Every row comes from one small tree of marks. The marks that hang from a mark follow it in brackets, in the order of their numbers. Every link used is in the known rows. Which tree was each row made from?
Known rows
K_607{K_375{K_680} K_780}: -.35, .09, .00, .27, -.15, -.23, -.02, -.21, .21, .20, .00, .02, .18, .38, -.01, .40, .15, .20, .12, -.05, .08, .38, .35, .15, .03
K_607{K_375 K_548 K_780{K_814{K_49}}}: -.44, .21, .35, .32, -.26, -.14, -.14, -.20, .30, .34, .01, .28, .12, .40, .14, .23, .01, .32, .08, .12, .03, .51, .46, -.02, .12
K_548{K_814{K_375}}: -.22, .00, .25, .10, .01, .12, -.04, -.08, -.02, .26, -.12, .26, .07, .01, -.02, -.34, -.13, -.21, .12, .24, .21, .43, .08, .09, .16
K_375{K_680{K_653{K_814}}}: .01, .18, .03, -.14, -.03, -.25, .04, -.13, .09, .06, .15, -.02, -.06, .10, -.20, .08, -.02, .16, -.22, .03, .24, .13, .09, .04, -.09
K_780{K_607{K_49} K_814}: -.05, -.07, .43, -.27, -.17, -.17, -.07, -.01, .16, -.15, .21, .13, .00, -.10, .13, .41, -.17, .15, -.39, .19, .16, .15, -.15, .10, .25
K_814{K_375 K_780}: -.43, .00, .23, .36, .09, .05, -.05, -.26, .13, .08, -.14, .16, .02, .06, .06, -.24, -.07, -.33, .18, .10, .08, .23, -.15, -.16, .42
K_680{K_49 K_548{K_814{K_780}}}: -.20, .28, .16, -.14, .22, -.05, -.14, -.02, -.07, .09, -.14, .33, .07, -.26, .20, -.26, -.23, -.15, .31, .31, -.22, .53, .10, .21, -.05
K_780{K_607{K_49}}: .13, -.11, .29, -.10, -.19, -.12, .00, .02, .00, -.05, .06, .06, .07, -.02, -.02, .39, -.05, .17, -.22, .02, .16, .25, .03, .12, .21
K_548{K_814}: -.09, .07, .21, .00, -.03, .07, -.04, .01, -.15, .20, -.02, .19, .00, -.08, -.02, -.22, -.02, .01, .19, .24, .07, .22, .15, .08, .01
K_375{K_680{K_49 K_780{K_607 K_814}}}: .20, .03, .03, -.11, .06, -.52, -.18, -.04, .17, -.02, .29, .12, .07, .04, .05, .27, -.14, .07, -.02, .13, .00, .44, -.38, .28, -.15
K_375{K_680{K_780}}: .08, .02, -.19, .06, .00, -.33, -.06, -.15, .09, .17, .28, -.08, -.03, .19, -.10, .00, .00, .06, .24, -.02, .01, .26, -.19, .10, -.12
K_653{K_607{K_375 K_548 K_780} K_814}: -.28, .07, .40, .27, .04, .07, .16, .11, .01, .21, -.04, .12, .55, .52, -.23, .33, .25, .32, -.17, .21, .13, .22, .50, -.05, .00
K_548{K_814{K_49 K_780{K_607}}}: -.25, .20, .58, .12, -.13, -.03, -.17, -.12, -.24, .24, .08, .31, -.06, -.14, -.01, -.25, .02, .19, .37, .25, .16, .52, .04, -.14, .29
K_814{K_375{K_680{K_780}}}: -.10, -.07, -.09, .21, .05, -.18, -.06, -.23, .25, .25, .11, .05, .08, .25, -.06, -.12, -.12, -.23, .12, .00, .17, .46, -.23, .10, .13
K_814{K_49}: -.09, .11, .17, -.01, -.10, -.01, -.09, -.04, -.03, .08, .13, .04, -.05, .05, -.03, -.08, -.04, .15, .07, -.12, .15, .28, .10, -.15, .13
K_548{K_814{K_49 K_780}}: -.38, .27, .49, .14, -.05, .05, -.14, -.14, -.21, .22, .07, .27, -.11, -.08, .00, -.40, -.01, .07, .47, .23, .14, .42, .14, -.19, .27
K_680{K_49 K_548 K_653 K_780}: .16, .04, -.30, -.41, .11, -.38, -.12, .06, .04, .27, .05, .26, .13, -.29, .21, .26, -.26, .02, .13, -.11, -.28, .43, .04, .55, -.17
K_680{K_780}: .04, -.13, -.13, .04, .00, -.16, -.03, .05, -.01, .19, .18, -.01, .07, .05, .09, .08, .05, .04, .24, -.07, -.07, .09, -.12, .19, -.01
K_375{K_680{K_548}}: -.03, .16, -.21, -.12, .06, -.16, -.07, -.23, .14, .11, .17, -.08, -.08, .03, -.02, -.16, -.12, .03, .10, .10, -.03, .32, -.06, .00, -.14
K_375{K_680}: .06, .12, -.08, .03, .01, -.17, -.04, -.19, .09, .03, .15, -.06, -.11, .15, -.14, -.06, -.04, .03, .04, .04, .08, .19, -.09, -.03, -.11
K_375{K_680{K_548 K_653{K_814{K_49}}}}: -.12, .30, -.02, -.30, -.02, -.23, -.02, -.22, .12, .18, .26, .00, -.08, .01, -.12, -.05, -.13, .25, -.11, .02, .21, .42, .17, .03, -.05
K_780{K_607{K_49 K_375 K_548} K_814}: .06, .08, .52, .07, -.33, -.23, -.11, -.09, .26, .02, .11, .26, .11, .16, .18, .43, -.09, .31, -.32, .29, .20, .36, .18, .04, .15
K_375{K_680{K_653}}: .15, .12, -.08, -.12, -.07, -.27, -.05, -.21, .06, .12, .11, .02, -.14, .03, -.21, .09, -.07, .10, -.02, .00, .12, .19, .01, .06, -.10
K_653{K_607}: .09, -.12, .11, -.06, .16, .08, .04, .11, -.19, -.03, .01, -.01, .27, .05, -.21, .08, .07, .02, .02, .08, .02, .01, -.05, -.09, -.01
K_375{K_680{K_653 K_780}}: .17, .03, -.21, -.10, -.06, -.40, -.08, -.16, .05, .27, .25, .02, -.07, .08, -.15, .18, -.04, .13, .18, -.08, .06, .25, -.08, .19, -.12
K_653{K_607{K_375 K_548{K_814{K_49}} K_780}}: -.18, .10, .44, .30, -.09, .06, -.05, -.01, -.15, .45, -.05, .28, .42, .38, -.22, .09, .14, .31, .30, .21, .07, .62, .51, -.04, .06
K_653{K_814{K_375 K_780}}: -.52, .11, .36, .24, .15, .08, .09, -.08, .15, .01, -.04, .08, .14, .17, .03, -.18, .01, -.16, -.16, .14, .25, .08, .00, -.13, .35
K_814{K_49 K_375}: -.25, .03, .22, .16, -.04, .06, -.11, -.16, .15, .14, .00, .15, .06, .16, -.02, -.22, -.16, -.13, .01, -.13, .30, .53, .00, -.11, .36

Write each row's tree
.04, .06, .42, .16, .06, .16, -.05, -.02, -.17, .34, -.04, .29, .26, .22, -.30, -.30, -.08, .00, .20, .30, .17, .54, .12, -.17, .08  K_653{K_607{K_548{K_814{K_49 K_375}}}}
-.09, .10, -.06, -.37, -.13, -.22, -.15, -.08, -.13, .62, .25, .27, .02, -.28, .12, -.10, -.14, .22, .42, .00, -.03, .61, .18, .32, .01  K_680{K_548{K_814{K_49}} K_653 K_780}
-.72, .07, .14, -.08, .02, -.08, -.13, -.30, .37, .26, .17, .12, -.03, .15, .08, .00, -.26, -.03, .00, .04, .03, .58, -.05, .06, .34  K_607{K_780{K_814{K_49 K_375{K_680{K_548}}}}}
.34, .06, .02, -.02, -.20, -.45, -.13, -.20, -.01, .48, .25, .22, -.06, .05, -.19, .11, -.07, .26, .21, .15, .06, .53, -.06, .22, -.14  K_375{K_680{K_653 K_780{K_607{K_548{K_814}}}}}
.17, -.03, -.02, -.01, -.11, -.38, -.07, -.14, .09, .14, .32, -.03, .01, .18, -.11, .27, -.04, .15, .08, .00, .13, .41, -.15, .18, .02  K_375{K_680{K_780{K_607{K_49}}}}
-.23, .01, .34, .02, .06, .04, -.07, -.04, .01, .24, .12, .18, .18, .26, -.23, .09, -.08, .18, .06, .19, -.07, .31, .06, -.12, .10  K_653{K_607{K_548 K_780{K_814{K_49}}}}
-.21, .01, .51, .39, -.06, -.04, -.08, -.29, .19, .17, -.15, .30, .05, .16, .01, -.03, -.18, -.18, .05, .22, .17, .50, -.06, -.12, .53  K_814{K_375 K_780{K_607{K_49 K_548}}}
-.68, -.13, .31, -.09, -.06, .01, .01, -.15, .38, .11, .03, .13, .05, .23, .09, .35, -.26, -.16, -.21, .05, .13, .33, .17, .24, .52  K_607{K_49 K_780{K_814{K_375}}}
-.12, -.16, -.03, -.19, -.07, -.29, -.09, -.09, .22, .30, .18, .22, .05, -.10, .16, .20, -.16, -.05, -.03, -.05, .07, .14, -.21, .29, .16  K_680{K_653 K_780{K_814{K_375}}}
.30, .04, .27, .31, -.27, -.19, -.08, -.06, .06, .17, -.06, .21, .21, .14, .05, .29, .12, .32, -.08, .14, .07, .35, .16, .01, -.05  K_780{K_607{K_375 K_548}}
.45, -.01, .11, .22, -.08, -.45, -.15, .14, .06, .17, -.02, .33, .33, .13, .16, .45, .00, .21, .09, .03, -.12, .57, .04, .38, -.18  K_680{K_49 K_780{K_607{K_375 K_548}}}
.27, -.08, .07, .29, -.24, -.32, -.09, -.01, .05, .34, .11, .18, .25, .15, .12, .32, .14, .29, .18, .02, -.03, .37, .01, .17, -.05  K_680{K_780{K_607{K_375 K_548}}}
.24, .08, -.25, -.33, .19, -.43, -.11, -.06, -.01, .21, .16, .12, .20, -.04, -.13, .20, -.18, .05, .16, .00, -.13, .55, -.09, .35, -.27  K_375{K_680{K_49 K_548 K_653{K_607} K_780}}
.16, .15, -.14, -.46, .11, -.23, -.10, .02, .05, .06, -.15, .27, .07, -.33, .13, .19, -.31, -.02, -.10, -.02, -.18, .36, .14, .37, -.16  K_680{K_49 K_548 K_653}
.27, .04, .37, .14, -.16, -.07, -.09, -.02, -.09, .28, -.01, .28, .04, -.02, -.07, -.01, -.06, .22, .03, .30, .02, .41, .02, .02, -.03  K_780{K_607{K_548{K_814}}}
-.45, .03, .56, .19, .05, .01, .09, -.06, .15, -.04, -.02, .13, .18, .16, .03, .05, -.02, -.07, -.30, .17, .36, .24, .02, -.07, .49  K_653{K_814{K_375 K_780{K_607{K_49}}}}
.02, -.05, .41, .08, -.11, -.12, -.14, -.17, .33, .15, .04, .30, .05, .01, .12, .04, -.27, -.02, -.33, .33, .11, .38, -.30, -.01, .19  K_780{K_607{K_548} K_814{K_375}}
-.14, .26, .28, -.04, .10, -.15, -.18, -.01, -.06, .09, -.16, .41, .23, -.25, .28, -.04, -.11, .00, .22, .33, -.14, .65, .14, .24, -.03  K_680{K_49 K_548{K_814{K_780{K_607{K_375}}}}}
-.30, .10, .38, .11, -.06, .11, -.11, -.10, -.04, .30, -.02, .30, .04, .06, -.03, -.38, -.15, -.10, .19, .12, .32, .65, .13, -.02, .29  K_548{K_814{K_49 K_375}}
-.23, .11, .28, .15, -.08, -.08, -.16, -.20, .02, .43, .17, .24, .00, .16, -.09, -.39, -.14, -.06, .34, .14, .33, .83, .02, .04, .20  K_548{K_814{K_49 K_375{K_680{K_780}}}}
-.25, -.08, .46, .10, .04, .18, .05, -.06, -.03, .40, -.10, .26, .31, .38, -.35, .05, -.14, -.05, .13, .28, .10, .59, .39, .08, .28  K_653{K_607{K_49 K_548{K_814{K_375}} K_780}}
-.29, .03, .13, -.01, .05, -.12, -.11, -.23, .35, -.01, .16, .10, -.05, .12, .07, -.12, -.24, -.20, -.17, .21, .19, .22, -.30, -.02, .15  K_780{K_814{K_375{K_680}}}
-.66, .15, .15, -.08, -.17, -.25, -.06, -.29, .42, .13, .16, .05, .13, .36, .18, .50, -.12, .19, -.06, .10, .12, .55, .49, .25, .25  K_607{K_49 K_375{K_680{K_548}} K_780{K_814}}
-.40, .12, .40, .32, -.11, .10, -.10, -.21, .11, .63, -.13, .38, .01, .32, -.13, -.26, -.19, .02, .28, .21, .07, .79, .36, .05, .28  K_607{K_548{K_814{K_49 K_375}} K_780}
-.08, -.03, .21, .30, -.01, .02, .02, -.03, -.03, .28, -.12, .14, .44, .39, -.21, .29, .17, .20, .15, .12, -.05, .30, .37, -.02, -.01  K_653{K_607{K_375 K_548 K_780}}
-.13, .05, .13, -.53, .08, .01, .14, .07, -.06, .12, .07, .06, .31, -.08, -.13, .22, -.11, .18, -.31, .07, .15, .15, .36, .15, .09  K_680{K_548 K_653{K_607{K_49} K_814}}
-.34, .06, .20, .09, -.05, -.04, -.06, -.16, .27, .31, .01, .19, -.10, .22, .02, .08, -.20, .08, .00, .23, -.20, .19, .12, .04, .06  K_607{K_548 K_780{K_814}}
-.07, .01, .03, -.41, .00, -.13, -.12, .00, -.27, .61, .26, .27, .23, -.25, -.05, -.04, -.08, .25, .43, .06, .00, .61, .15, .26, .01  K_680{K_548{K_814{K_49}} K_653{K_607} K_780}
-.15, -.03, .43, -.17, .15, .14, .23, .22, -.12, -.14, .13, -.07, .38, .26, -.28, .23, .08, .12, -.38, .15, .33, .00, .28, -.03, .15  K_653{K_607{K_49} K_814}
-.26, .22, .10, -.19, -.02, .08, -.11, -.09, -.08, .31, .10, .16, -.02, -.17, .12, -.36, -.13, .07, .28, .16, .00, .53, .17, .04, .05  K_680{K_548{K_814{K_49}}}
-.43, .08, .40, .27, .05, .11, -.07, -.19, -.03, .25, -.12, .32, .02, -.03, .03, -.42, -.06, -.27, .33, .32, .13, .39, -.01, -.05, .33  K_548{K_814{K_375 K_780}}
.23, .31, .18, .41, -.12, -.36, -.18, -.13, .08, .39, .00, .38, .21, .39, -.02, -.03, -.01, .19, .39, .31, .06, .78, .38, .20, -.32  K_607{K_375{K_680{K_49 K_780}} K_548{K_814}}
-.08, .11, -.03, .18, -.14, -.36, -.11, -.15, .20, .11, .23, .05, .18, .27, .15, .22, .15, .18, .12, .03, .15, .27, .06, .10, -.10  K_607{K_375{K_680{K_780{K_814}}}}
-.13, .07, .32, .31, -.12, -.17, -.08, -.13, -.03, -.01, -.05, .17, .12, -.05, .16, .21, .19, .17, .15, .11, .04, .16, -.04, -.13, .21  K_814{K_780{K_607{K_375}}}
-.21, .16, .47, .17, -.11, -.14, -.16, -.17, -.10, .06, .13, .17, -.06, -.10, .04, .01, .06, .23, .21, .01, .12, .36, -.14, -.28, .38  K_814{K_49 K_780{K_607}}
